What can hang from each mark
K_478: K_81 K_181 K_510
K_861: K_81 K_181 K_510 K_735
K_735: K_81 K_181 K_510 K_861
K_510: K_81 K_735
K_81: K_181 K_478 K_510 K_735 K_861
K_181: K_81 K_510

In the rows, 128 means zero.
Known rows, with every way that one mark hangs from another
K_861[K_181 K_510]: [119 127 138 138 121 103 129 119 154  91  96 132 126 139 130 151 134 107
 119 110 137 149 152 173  85 121 108 100 122 124 112 163 129 149 137 136
 160 116 134 156 140 125 134 180 141 123 131 141 116 125 101 130 118 158
 154 148 119 113 120 142 137 149 128 154 121 104 114]
K_81[K_735]: [117 128 147 136 119 141 163 118 132 138 118 146 135 102 128 150 130 126
 132 109 128 140 120 127 124 145 137 123 132 153 130 141 137 135 115 135
 118 115 120 131 149 108 115 102 106 112 132 105 130 133 144 129 121 126
 121 141 117 119 135 143 126 120 145 113 111 136 118]
K_735[K_81[K_478[K_181]] K_510 K_861]: [114  93 166 151 142 111 120 122 149  70 120 150 130 153 122 191 185  86
 158  91 115 152  99 114  95 114 146 109 125 100  85  94 146  96 133 220
 147 129 130 149 147 131 109 136  94 123 205 153  88 100 156 161 120 163
 120 143  96 143 194 146  48 132 165 121  97  94 153]
K_861[K_510[K_81[K_181 K_478]] K_735]: [173 117 190 143 122 107 160 152 157  83  87 144 116 111 114 206 148  97
 138 107 116 153 129 143  90 129  78 117 130 175 111 171 139  98 162 137
 156 123  96 161 156 131 113 142  85 115 157 143 146 121 116 147 123 171
 144 126 122 109 162 152 126 118 117 122 104  99 153]
K_81[K_181 K_861]: [183 111 147 117 135 102 137 142  99 119 100 108 136  99 152 125 123 109
 132 103 115 165 127 139  76 144 140 132 143 128 136 114 134 106 163 176
 149 131 130 130 122 115 113 145  62 131 164 141 127  97 106 137 146 132
 112 122 146 123 137 165 117 153 103 122  92 110 118]
K_181[K_510]: [121 114 152 112 114 136 145 147 148 137 135 139 124 146 108 143 122 129
 126 134 146 126 112 135 145 127 139 134 129 142 135 116 122 127 130 132
 166 109 129 128 124 130 126 144 124 135 141 110 147 110 140 113 131 133
 111 117 125 119 137 129 127 119 124 123 115 117 124]
K_861[K_81[K_478[K_181]] K_510[K_735]]: [159 100 172 151  84 126 133 115 170  86  88 162 105 115 103 205 164 105
 151 119 171 115 139 154 101 158  73  95 119 132  96 116 148 148 143 153
 172 130 101 156 146 131 121 157 143 138 138 148 126 130 118 118 117 174
 150 168 101 131 156 131 119 117 142 110 108 105 132]
K_735[K_81[K_478] K_861[K_181[K_510]]]: [103  98 173 148 166  78 126 147 144  82 104 138 132 165 110 187 158  68
 137  84 106 179 116 121  94 121 134 126 124 110  88 113 123 116 116 199
 165 127 111 150 149 147 101 137  72 140 190 135  97  90 150 142 104 158
 127 150 109 119 156 140  94 127 144 124 103  89 147]
K_181[K_510[K_81]]: [125 122 162 136 111 125 142 155 135 130 126 125 116 135 108 174 138 124
 131 137 126 131 114 130 161 120 126 142 134 164 130 130 117 120 124 118
 156 115 115 128 123 138 128 148 109 139 153 120 159 112 142 121 123 143
 101 107 119 116 159 124 130 114 116 118 118 129 113]
K_861[K_81[K_181] K_510 K_735]: [203 101 159 153  95  92 146 128 158  76  78 130 105  98 113 220 144  87
 137  87 148 164 170 140  98 140  71  83 129 158 117 163 136 127 169 155
 162 107  99 152 150 116 113 167 134 102 114 131 165 126 111 133 130 153
 147 146 131 105 140 155 125 120 148 131 116  84 144]
K_478[K_181]: [143 135 123 129 107 142 131 131 134 134 101 141 123 119 130 142 148 129
 136 119 131 113 145 127 102 120 134 106 125 123 117 112 128 137 145 151
 126 141 144 133 138 120 136 154 140 138 142 141 121 129 111 125 137 132
 137 140 117 128 130 140 108 155 142 105 116 124 114]
K_478[K_181 K_510]: [111 122 130 130  97 128 125 127 152 138 101 144 127 123 107 150 147 111
 141 128 113  96 133 130 105 113 121  86 122 152 122 103 133 143 150 169
 161 126 156 143 143 119 148 177 158 138 154 148 121 132 120 128 149 147
 154 129 115 130 121 150 114 155 138  94 116 142 121]
K_81[K_478 K_735[K_181]]: [131 131 180 139 135 122 161 138 136 109 106 159 147 100 125 170 145 112
 147 122 105 130 112 138  80 153 128 141 131 147 105 124 151 105 113 161
 136 137 118 137 164 120  87  91  68 112 181 107 112 110 141 141 107 139
 118 155 104 112 141 143 113 143 141 109 105 119 137]
K_478[K_81[K_510 K_735[K_861]] K_181]: [108 128 149 153 108 160 158 130 123 125  76 155 136  92 107 211 189 112
 157  78 112 158 124 118 107 125 109  83 122 175  99 130 138 125 139 209
 145 115 128 139 154 112 133 151  64 129 178 119 139 117 160 118 141 149
 133 150 108 115 199 164  90 142 206  99 113 150 111]
K_478[K_81[K_181 K_510]]: [115 113 154 140 118 123 128 139 114  92  88 112 123 104 122 209 155 128
 134 115 122 137 134 115 110 128  99 115 137 183 130 130 123 104 145 165
 165 128 135 120 124 134 134 158  54 116 167 128 167 105 148 117 138 161
 134 115 121 112 172 152 112 141 140 132 124 135 141]
K_81[K_478]: [129 122 157 116 144 123 123 136 135 120 128 150 127 139 108 145 128 124
 137 137 128 112 114 128 110 145 123 141 128 117 116 118 135 104 119 135
 138 143 118 132 129 148 116 102  94 131 154 128 108 117 138 138 117 153
 135 123 118 139 152 128 124 120  98 122 113 118 162]
K_735[K_861[K_81[K_478 K_510] K_181]]: [126 117 158 141 131  73 120 109 132  67  85 133 134 147  95 186 163  69
 149  87 124 177 127 131  76 148  91 110 115 107  84 137 136 101 133 195
 159 126 110 160 137 161 122 150  79 132 163 139 111  97 138 155 113 166
 138 147 119 130 169 144 119 133 136 142 114  92 140]
K_861[K_81 K_510]: [162 106 140 164  92 105 104 115 148  87 116 122 109 124  99 190 139 104
 135 122 163 140 149 138 137 137  79  97 128 107 114 150 129 144 140 142
 169 114 106 138 120 128 132 166 151 118 109 127 141 128 132 119 110 157
 137 147 115 135 164 122 115 110 140 138 138 105 128]
K_861[K_510]: [136 123 139 135 115 128 126 127 153 109 126 136 128 135 111 140 123 124
 127 131 149 136 130 148 120 127 104 109 126 121 131 148 135 138 141 129
 164 111 125 145 122 117 139 155 144 118 129 136 127 126 121 118 126 153
 137 131 124 131 149 132 120 122 134 150 134 112 131]
K_735[K_510]: [104 115 143 122 116 131 136 108 148 102 142 137 128 145 136 141 138 125
 135 130 139 122 108 150 128 123 144 122 129 136 130 132 141 102 135 140
 141 110 143 137 129 125 128 141 136 112 148 138 138 119 137 140 129 137
 116 113 115 132 154 135 107 127 124 143 112 116 132]
K_735[K_181 K_510[K_81[K_478]] K_861]: [127 118 178 156 143  94 136 136 126  62 122 131 150 135 127 173 185  82
 170 103  80 164  92 145  94 114 114 136 127 136  91 140 149  69 139 180
 149 126 126 158 158 130 111 156  72 123 206 158 116 103 136 174 114 155
  88 137 110 118 181 145  86 145 141 138 117 101 121]
K_181[K_81]: [148 111 146 156 143 107 117 147 130 132 119 116 122 119 134 174 141 117
 131 112 134 141 132 109 129 121 126 140 138 135 121 133 142 140 118 143
 133 134 116 110 122 146 115 117 137 134 135 124 137 118 146 124 119 137
 126 126 116 120 117 120 121 108 144 126 118 135 128]
K_81[K_181 K_478 K_510 K_861]: [158 114 193  91 132 101 145 136 118  89 100 131 145 118 120 156 123 100
 139 114 136 151  86 143  51 167 122 147 135 131 128 109 146  60 160 192
 191 129 127 140 113 141 107 120   4 125 205 129 124  66 128 139 139 172
 125 104 129 146 185 178 120 143  83 127  78  96 162]
K_861[K_181 K_510 K_735]: [143 134 143 133 123 110 163 123 175 101  89 159 119 130 130 160 136  93
 117  86 127 162 164 186  74 118 102  83 111 161 102 186 140 140 153 137
 151 111 118 166 163 116 123 177 155 114 118 131 129 131  95 131 123 144
 170 144 133  98 117 159 161 139 156 137 114  98 120]
K_510[K_81 K_735]: [118 127 151 153 111 134 161 127 127 117 109 124 120 105 147 146 146 125
 141 116 122 126 110 136 151 128 108 141 124 193 122 132 133 142 132  96
 116 129 102 134 151 130 126 126 125 143 129 149 154 150 117 128 128 143
 112 136 126 105 123 127 155 119 129 113 122 158  94]
K_510[K_735]: [115 118 139 125 112 146 163 119 139 126 121 144 126 112 148 115 134 130
 131 122 141 123 115 140 129 143 121 131 120 169 129 122 141 150 133 111
 126 122 118 136 157 119 124 118 146 134 118 141 139 138 117 119 140 129
 123 146 130 111 104 135 151 121 139 120 121 139 113]
K_181[K_81[K_478 K_510 K_861]]: [156 116 195 123 156  94 124 153 125 115 119 128 129 126 112 184 134  99
 143 121 147 153  93 136  84 153 125 146 133 134 107 118 162  88 132 184
 188 129 105 120 103 164  99  99  59 139 182 113 124  75 162 118 115 170
 128 106 113 144 184 147 126 100 122 128  89 121 154]
K_735[K_81[K_181]]: [134 100 153 160 124  91 114 138 121  83 101 102 119 114 145 191 143 106
 124 105 116 147 143  99 117 117 135 129 147 133 125 105 120 128 127 168
 138 138 128 121 134 120 110 134  84 113 161 136 135 114 131 139 122 141
 128 138 117 116 129 142  88 144 140 128 118 112 140]
K_861[K_81[K_478 K_735]]: [144 111 173 154 113 112 136 122 134 111 108 147 121 108  95 211 146 105
 147 115 138 133 129 116 123 169 108 124 135 129 105 126 137 123 104 156
 132 129  93 130 143 146  95  90  88 120 141 103 124 124 166 139  95 150
 129 150 102 129 163 120 117 101 126 105 103 122 147]

Rows
[156 106 175 132 117 105 140 114 168  81 127 156 106 134 108 215 158  89
 154 105 143 135 135 148 115 148 100 105 124 156  98 146 152  86 135 159
 143 119  96 150 150 150  91 118 134 112 141 120 144 121 150 150 111 154
 136 124 115 123 172 135 131  93 135 124  98  98 168]  K_861[K_81[K_478] K_735[K_510]]
[ 98 117 125 156 111 140 106 148 136 136  94 139 118 101 100 205 170 117
 153 126  91  95 144 125 128 103 105  76 126 181 107 110 128 156 145 185
 163 132 149 129 142 123 151 195 133 143 160 148 134 135 137 115 142 158
 158 128 108 113 152 140 112 150 160  85 123 170 124]  K_478[K_81 K_181 K_510]
[113  87 162 140 115 133 155 157 125 121  89 128 117  98 130 193 156 130
 134 105 123 131 130 126 130 130 108 126 138 215 132 117 124 135 141 148
 163 122 120 124 148 125 123 155  81 138 163 136 173 116 140 107 146 148
 116 131 129  88 139 150 122 134 140 110 110 133 121]  K_478[K_81[K_181[K_510[K_735]]]]
[144 117 192 143 143 102 160 167 167  90 113 152 119 125 121 216 153  87
 134 117 111 147 133 136 105 117 124 127 126 174  92 121 145  97 133 171
 172 129 104 143 163 121  79 120  93 118 178 105 139 100 142 124 111 147
 132 139 112  98 136 148 123 121 173 103 111 103 160]  K_861[K_735[K_81[K_478] K_181[K_510]]]
[122  98 184 144 151  92 113 153 147 127 125 136 126 126  99 195 138 100
 146 139 118 110 111 114 110 128 111 136 133 143 111 115 154 125 118 162
 171 134 119 123 130 164 113 118 124 138 162 127 122 104 168 130 111 165
 143 118 103 130 131 119 120 100 120 113 102 138 161]  K_181[K_81[K_478[K_510]]]
[167 137 170 143 135 102 170 152 152 106 102 138 128 100 134 203 158  93
 139  98 124 159 143 142  83 120 107 119 121 193 100 154 161 106 150 162
 153 118 119 135 159 128  94 133 129 110 149 108 163 109 133 119 127 133
 136 129 126  94 109 161 144 129 193 123 120 119 133]  K_861[K_735[K_181[K_81[K_510]]]]
[138 137 187 145 148  98 157 138 109 113  86 133 134 101 134 178 136  88
 141  95  89 167 112 157  83 149 133 135 138 155 102 157 143 114 114 161
 134 140  91 142 149 148  89 109  23 137 175 127 107 109 129 155  98 162
 120 139 114 117 170 147 140 129  95  98  73 141 102]  K_510[K_81[K_478 K_735 K_861[K_181]]]
[142 124 161 150  95 142 173 153 137 145  87 153 131 116 108 179 165 109
 146  85 114 162 116 118 123 120 137 116 129 166 111 122 127 132 137 170
 141 114 121 146 158 112 126 157  95 149 177 133 139 113 136 132 134 137
  98 143 108 111 163 153  94 138 160  85  97 130  85]  K_478[K_181[K_510[K_81[K_735[K_861]]]]]
[159 104 168 149 106  99  97 126 153  75 118 139 111 135  88 198 145  98
 144 130 161 128 136 140 121 151  71 108 128  94 105 143 135 127 129 150
 179 129  95 145 118 152 124 139 123 122 133 127 120 117 142 127 100 173
 143 146 109 144 179 113 113  99 120 136 125  97 160]  K_861[K_81[K_478] K_510]
[117 123 182 129 140  92 126 126 124  79 114 124 127 140 140 172 150  94
 150 114 104 148 102 173  87 132 136 129 135 139 102 149 144  82 131 160
 151 133 115 150 135 160 104 146  63 130 187 154 114 101 127 163 108 172
 117 110 112 125 186 141 122 131  82 131  75 119 120]  K_735[K_510[K_81[K_478 K_861[K_181]]]]
[139 127 151 140  93 135 142 154 142 135  99 138 113 128 109 176 155 124
 140 118 130 121 131 130 134 111 134 122 130 161 118 114 115 132 142 141
 149 127 132 136 139 131 135 171 122 150 165 139 151 119 121 122 135 143
 115 123 110 120 150 139 110 141 132  94 109 134  97]  K_478[K_181[K_510[K_81]]]
[127  90 164 136 117 123 183 112 135  95  96 138 152 109 146 158 157 104
 150  68 109 180 104 119  81 142 145 122 136 155 132 140 149  98 149 192
 127  96 134 149 166  91 112 132  71 101 178 133 137 103 140 169 140 132
  95 143 120 108 155 173  74 151 144 133  86  96 119]  K_81[K_181 K_735[K_510 K_861]]
[114 140 196 105 137 109 173 115 133 104  91 156 143 116 121 167 129  90
 137 101 134 165  92 171  45 171 140 127 125 150 105 143 156  90 127 191
 177 119 109 151 142 139  96 110  20 122 190 104 110  81 138 140 114 168
 139 126 112 129 185 175 143 134 105 112  64 114 131]  K_81[K_478 K_510 K_735 K_861[K_181]]
[122 105 157 145 128 108 115 120 129  83 148 116 121 134 148 173 139  93
 142 113 131 162 103 145 130 116 157 115 138 122 114 117 146 104 133 183
 162 116 124 130 120 123 101 133  95 110 170 133 123 103 144 135 120 153
 107 123 110 138 180 144  94 117 138 133  97 115 130]  K_735[K_81[K_861] K_510]
[160 101 145 149 148  96 110 127 115 102 115 134 131 139  93 163 159  83
 155  97 120 162 121 107 112 147  94 123 124  91  94 119 132 112 128 178
 134 131  98 144 131 149 117 119 103 142 143 133 107 115 151 149 117 144
 120 151 125 142 164 123 108 111 134 129 125 107 147]  K_735[K_861[K_81[K_478]]]
[127 129 134 162 111 162 137 141 122 142  82 148 119  79 123 209 172 133
 149  99 107 124 152 120 118 119 124  89 133 178 104 131 128 149 126 172
 117 136 125 126 154 114 123 141  86 134 155 123 136 141 144 116 127 143
 141 151 103 104 159 142 102 138 180  83 110 163 105]  K_478[K_81[K_735] K_181]
[155 108 180 112 134 133 153 135 145 110 124 162 133 117 126 123 118 106
 141 126 149 144  86 179  85 164 108 131 122 129 116 123 163 116 148 150
 186 122  99 154 131 133 106 123  89 141 156 142 103 106 117 116 126 166
 128 139 125 138 169 148 143 108 107 125  93 114 141]  K_81[K_478 K_861[K_510[K_735]]]
[178 129 158 109 141 131 129 148 122 133 108 152 128 122 122 136 141 110
 147 115 123 135 112 147  67 145 138 121 129 101 103  98 143 108 143 188
 151 151 127 140 126 136 108 130  66 154 178 144  88  96 118 133 130 150
 135 132 118 150 168 149 116 142 106  96  82 121 136]  K_81[K_478[K_181] K_861]
[152  83 199 141  96  98 154 141 141  99  84 142 118 107  96 233 143 102
 145 106 147 138 130 112 104 173 115 137 146 148 124 116 131 112 124 171
 164 120 100 132 142 142  88 114  59 123 172 106 150  92 160 139 105 160
 110 144 102 113 160 141 102 117 112  99  79  98 147]  K_861[K_81[K_181[K_510] K_478 K_735]]
[103  96 147 162 144 105 124 113 137  75 144 119 135 152 135 168 165  88
 146  88 119 173 101 117 132 104 143 112 132 111 105 120 138 108 126 192
 143 108 119 142 137 121 114 139 113 110 171 143 115 111 156 153 122 150
 107 141 112 134 172 136  67 119 176 144 122 105 134]  K_735[K_81 K_510 K_861]
[141 118 201 127 128 126 168 164 124 136 120 144 129 116 104 183 128 106
 144 121 117 155  82 139 127 152 138 153 138 166 119 132 140 104 120 153
 171 116  92 134 130 142  99 107  30 142 185 106 132  91 157 128 113 163
  90 114 111 124 192 144 130 100 100  93  77 131 117]  K_181[K_510[K_81[K_478 K_735 K_861]]]
[108  97 192 122 115 108 164 134 152 108  88 156 148  97 108 187 130 103
 144 114 101 117 103 116  77 162 126 127 140 173 130 114 144 107 135 177
 164 122 132 145 159 126 108 113  52 109 188 123 119 104 147 153 127 160
 139 129 106 116 144 161 105 143 100  94  84 125 160]  K_81[K_181 K_478[K_510] K_735]
[168  93 156 157 129  99 105 124 141  81 114 141 131 140  83 178 154  79
 153 103 137 170 119 127 109 147  73 105 120  83  96 136 139 121 138 180
 166 117  97 156 126 141 124 142 116 133 143 142 102 111 144 140 112 160
 128 156 116 142 186 121 102 105 144 143 128  88 149]  K_735[K_861[K_81[K_478] K_510]]
[144 122 171 133  89 112 113 119 145  83  92 143 108 131  83 216 160 102
 150 126 161 113 131 124 100 156  94 109 125 117  97 102 134 103 138 174
 168 137 120 137 123 156 122 140  97 132 165 127 132 105 141 129 118 173
 147 131  99 148 184 136 113 127 129 112 107 106 153]  K_861[K_81[K_478[K_181] K_510]]
[163 121 184 160 137 100 147 152 171  61 106 157 119 114 123 217 155  81
 137 111 118 155 139 156  87 116  93 102 120 152  87 144 153 109 143 169
 177 126 103 157 164 113  91 136 111 100 164 119 117 115 125 128 108 161
 152 154 111 110 151 148 120 125 182 124 128  93 164]  K_861[K_510 K_735[K_81[K_478] K_181]]
[131 100 168 149 147 111 124 155 145 105 109 154 128 149  99 188 168  86
 145  95 115 161 109 101 107 119 136 120 124 105  87  84 126 115 125 209
 164 128 118 141 140 132 110 133  86 145 198 136  94  95 155 133 120 157
 119 150 102 138 178 141  68 126 166 104 106 100 151]  K_735[K_81[K_478[K_181[K_510]]] K_861]
[ 83 111 154 155 121 155 142 123 136 114 124 138 122 100 130 212 163 128
 146 114 115 135 122 135 144 125 130 104 137 185 119 151 142 120 112 159
 132 113 120 125 150 119 118 127  88 109 151 111 152 130 166 123 117 147
 116 131 106 105 187 133 102 115 164 116 108 154 122]  K_478[K_81[K_735[K_510]]]
[ 84 105 158 164 111 103 149 133 153  90 113 128 135  96 136 177 148  93
 142 129 103 118 119 137 125 119 110 111 120 197 109 100 152 151 136 156
 178 122 137 142 172 105 118 154 145 117 163 148 135 134 125 122 136 152
 132 152 112 100  93 150 132 143 174 103 132 147 119]  K_478[K_510[K_735[K_81 K_181]]]
[147 131 134 144 161 114 139 151 110 132  85 126 118  97 143 189 146  89
 134  79  87 175 164 168  89 118 115  92 125 181  94 164 135 135 142 177
 135 134 104 138 151 132 107 154  75 141 138 135 136 125 119 120 128 144
 148 135 141  92 143 152 163 130 159 109 101 145 111]  K_478[K_81[K_861[K_181 K_735]]]
[145  90 174 144 107  71 105 132 135  81  91 122 120 113  89 216 142  85
 149 126 118 115 136 115 101 153  87 117 140 142 118 110 130 114 135 177
 174 135 122 139 133 154 117 148  91 123 163 142 134 107 143 153 120 169
 141 126 112 129 146 132 109 131  94 111 103 114 166]  K_861[K_81[K_181 K_478[K_510]]]
